Each row comes from the steps of one walk. Every step used is in the known rows, and no mark comes twice. Write the walk behind each row, first mark first.
Known rows
vufut-leri: [ -2  12 -35 -17 -20 -15   9  -8   3  12  20 -46   1  19 -22  11 -18   7
 -13 -47]
gode-zipu-vufut-bora-kemepu: [ 19 -34   4  20  10  -1   8  -6   8  -4  29  30 -11  -3   7   0   0 -15
 -22  33]
vufut-leri-kemepu: [ -5  23 -27  -4 -14  10   7  13 -37  -6 -10 -34  29  16 -11   9  11  -5
  -4 -62]
gode-zipu-vufut-leri-kemepu: [ 14  -1   1  14  12  30 -29   6 -59   5  24  -4   9  10  19  -4  19 -46
   5 -73]
leri-gode: [-12  23  -8  11 -33   2  -2   8  28  -3 -17 -37   5  15 -19   2 -42  11
  -9   7]
bora-gode-zipu-vufut-leri-kemepu-sudu: [  4 -11  62   6  10  39 -19   0 -35  -3  -5  14  -5  -5  18 -10  45 -23
  32 -56]
leri-gode-zipu-vufut: [  8  -5  24  30  -6  25 -36   1   5   8  12  -8 -11  13   9 -12 -33 -31
  -1  -5]
zipu-vufut-leri: [  4  -3 -11  11  11  -3  -8  -5   6   5  32 -33   5  17 -17   5 -13  -9
 -22 -68]
doza-vufut: [  2  12 -29  56   2  -6 -12   0   3   9  -2 -20  10  15 -14  -9 -25   4
 -43  76]
doza-gode-zipu-vufut-bora: [ 18 -21   2   7  -3  34   0  -7   5   5  54  40 -30  19  17 -10 -17 -41
 -33  52]
leri-kemepu-sudu-vufut-bora-gode: [-22   0   3 -19   6  11  33  27  -2  -9 -47  24  33 -19 -17 -15  54  26
  26  71]
leri-vufut-bora: [ -4  15 -89  -1  11 -25  21  12  -4  -1  38 -11  17  23 -22  -8  24   2
 -12  22]
vufut-bora-kemepu-sudu: [ -4  -5  11  -4 -18 -33  39  -5  55 -14 -17  18   4  -3 -15  39  -6  55
  -4  53]
gode-zipu-vufut-leri-kemepu-sudu: [  8   6  38   2   9  25 -31   4 -36  -4  10   9   6  12  31  15  23 -18
  28 -55]
gode-zipu-vufut-leri: [ 17 -13  -9   5   7   8 -23 -13 -19  19  52 -16 -15  19   9  -4 -10 -36
  -3 -56]
kemepu-sudu-vufut-leri-gode-zipu: [-19  19   7 -47  -9   3 -14  13  26  24  -9  -5 -12   3   0  26 -40  18
  63  -7]
leri-kemepu-bora-gode-zipu-vufut: [  9  -8  51  30  23  12 -19 -17 -42 -19 -48  19  -6 -29  34 -43  46 -29
 -12   2]
vufut-leri-gode-zipu: [ -1  16 -14 -31 -32  14 -14  -1  -7  12  26 -24 -17  23  -1  14 -34 -13
  21 -56]
leri-gode-zipu: [  1  12  -1  -2 -34   9 -21   2   3  14  -3 -19 -13  17   5  -3 -37 -14
   5  15]
gode-zipu-vufut: [ 19 -14   3  30   2   3 -30 -11 -12  22  24 -13 -12  14  10 -18 -13 -37
 -20  16]
sudu-kemepu-bora-gode-zipu-vufut-leri: [ -5 -32  55  -1   3  -6 -24 -12  -5 -12  16  17 -10 -42  21 -24   7  -2
   7 -65]
leri-kemepu: [ -2  22 -14  22 -20   6   3  16 -28  -3 -37 -30  29   9  -4  -8   8  -7
 -20  11]
sudu-vufut-leri-kemepu-bora: [-16  31 -33 -30  22 -23  12  10 -22 -14 -58 -14  33 -22   2   5  16  22
   9 -32]
vufut-bora: [  1   5 -51 -15 -28 -21  24  -5   8  -3  29 -12  11  23 -21   0   6  12
 -29  33]

Write each row's walk
[-33  12  29 -17   7  -9  22  29  75   3 -55  -1   2 -24 -23  49 -55  59
  47 -12] -> bora-kemepu-sudu-vufut-leri-gode
[ -7  35 -15 -23  -4 -21   9  -9 -30 -35 -37 -22  20  -6  10  13  23  21
 -10 -69] -> vufut-leri-kemepu-bora
[ -6   3  38  11  31  10   3 -10 -25 -37 -36  -2  11 -25   4 -19  49  -2
 -14 -83] -> zipu-vufut-leri-kemepu-bora-gode
[  7 -24  21  21   4  22   1   7  25 -17  18  36  -9  -4  -1   9 -16  -7
  -3  12] -> leri-gode-zipu-vufut-bora-kemepu
[ 12   1   3   2 -31  23   1  -8   4  30   4   4 -36  18  16  -4 -49 -36
 -27  65] -> doza-gode-zipu
[ -4   5  39  22 -18 -33  24  -5  60   2 -51  -9  -5 -11  -9  33 -35  48
  -7  45] -> bora-kemepu-sudu
[ 14  10  16  -5  24   2 -26 -17 -53 -24  -3   7   2  -7  39  -1  32 -21
  -2 -78] -> gode-zipu-vufut-leri-kemepu-bora
[-13   6 -34 -36  -1 -29  21   7  38   6  -3   5  17   4 -18  14  -1  44
  15  86] -> kemepu-sudu-vufut-bora
[-10 -12 -45  -6   8 -29  49  18  40   7 -22  13  17 -18 -29   8 -15  30
 -12  78] -> sudu-vufut-bora-kemepu
[ -9  -1 -68 -25   0 -23  28  13  17  11   9  -3  21   9 -28 -10  -2  15
 -10  70] -> sudu-vufut-bora
[-10  32   9 -16 -20   1   4  10 -14  -9 -23 -22  20  10   2  32  12  24
  22 -49] -> vufut-leri-kemepu-sudu
[ -9   7 -31   8  20 -39  39  14  43 -12  -8  20   8  -6 -16  30  12  44
  10  40] -> leri-vufut-bora-kemepu-sudu
[ -1 -33  63  23  -5 -11 -30 -11   6 -11 -14  21  -6 -44  26 -41   3  -3
  -8  10] -> sudu-kemepu-bora-gode-zipu-vufut
[ -1  13 -16  14  -4  32 -32   4 -15  11  32  -4 -13  20   0   7 -34 -15
   3  -5] -> doza-vufut-leri-gode-zipu
[  3  -9 -64 -12  14   1  14   3 -30  17  40  16 -13   7 -13 -40  51 -28
   4  40] -> leri-vufut-bora-gode-zipu
[-10   5   1 -39  27  -2   5   0 -47   2 -52  10  -1 -39  16 -25  40  -8
  26 -15] -> sudu-vufut-leri-kemepu-bora-gode-zipu
[ 11 -29  19   3   9  23 -15 -15 -16  20  36  -7 -29   1  -4 -26  13 -44
  -1 -54] -> bora-gode-zipu-vufut-leri
[ -1   9 -39  27  10  -1  -7  -1  -4   8  26 -25   5  16 -21   7 -21   5
 -30   8] -> doza-vufut-leri
[  3 -19  57  13   1  11   0   2  49 -20   4  48 -14  -8  11  28 -15  21
  20  27] -> leri-gode-zipu-vufut-bora-kemepu-sudu
[ -7 -17  -2 -44  -1  -6  17   0  13  23  -1  31 -10 -12  -4 -17  27  13
  32 101] -> kemepu-sudu-vufut-bora-gode-zipu
[ 16 -27  38  17   8 -10   5 -11  31  -7  15  45 -15  -6  16  20   3  13
   1  43] -> gode-zipu-vufut-bora-kemepu-sudu
[  9 -17  33 -13  21  -9 -12 -39 -11  -4  11   5 -32 -19  16 -21  22 -16
  -7 -60] -> kemepu-bora-gode-zipu-vufut-leri
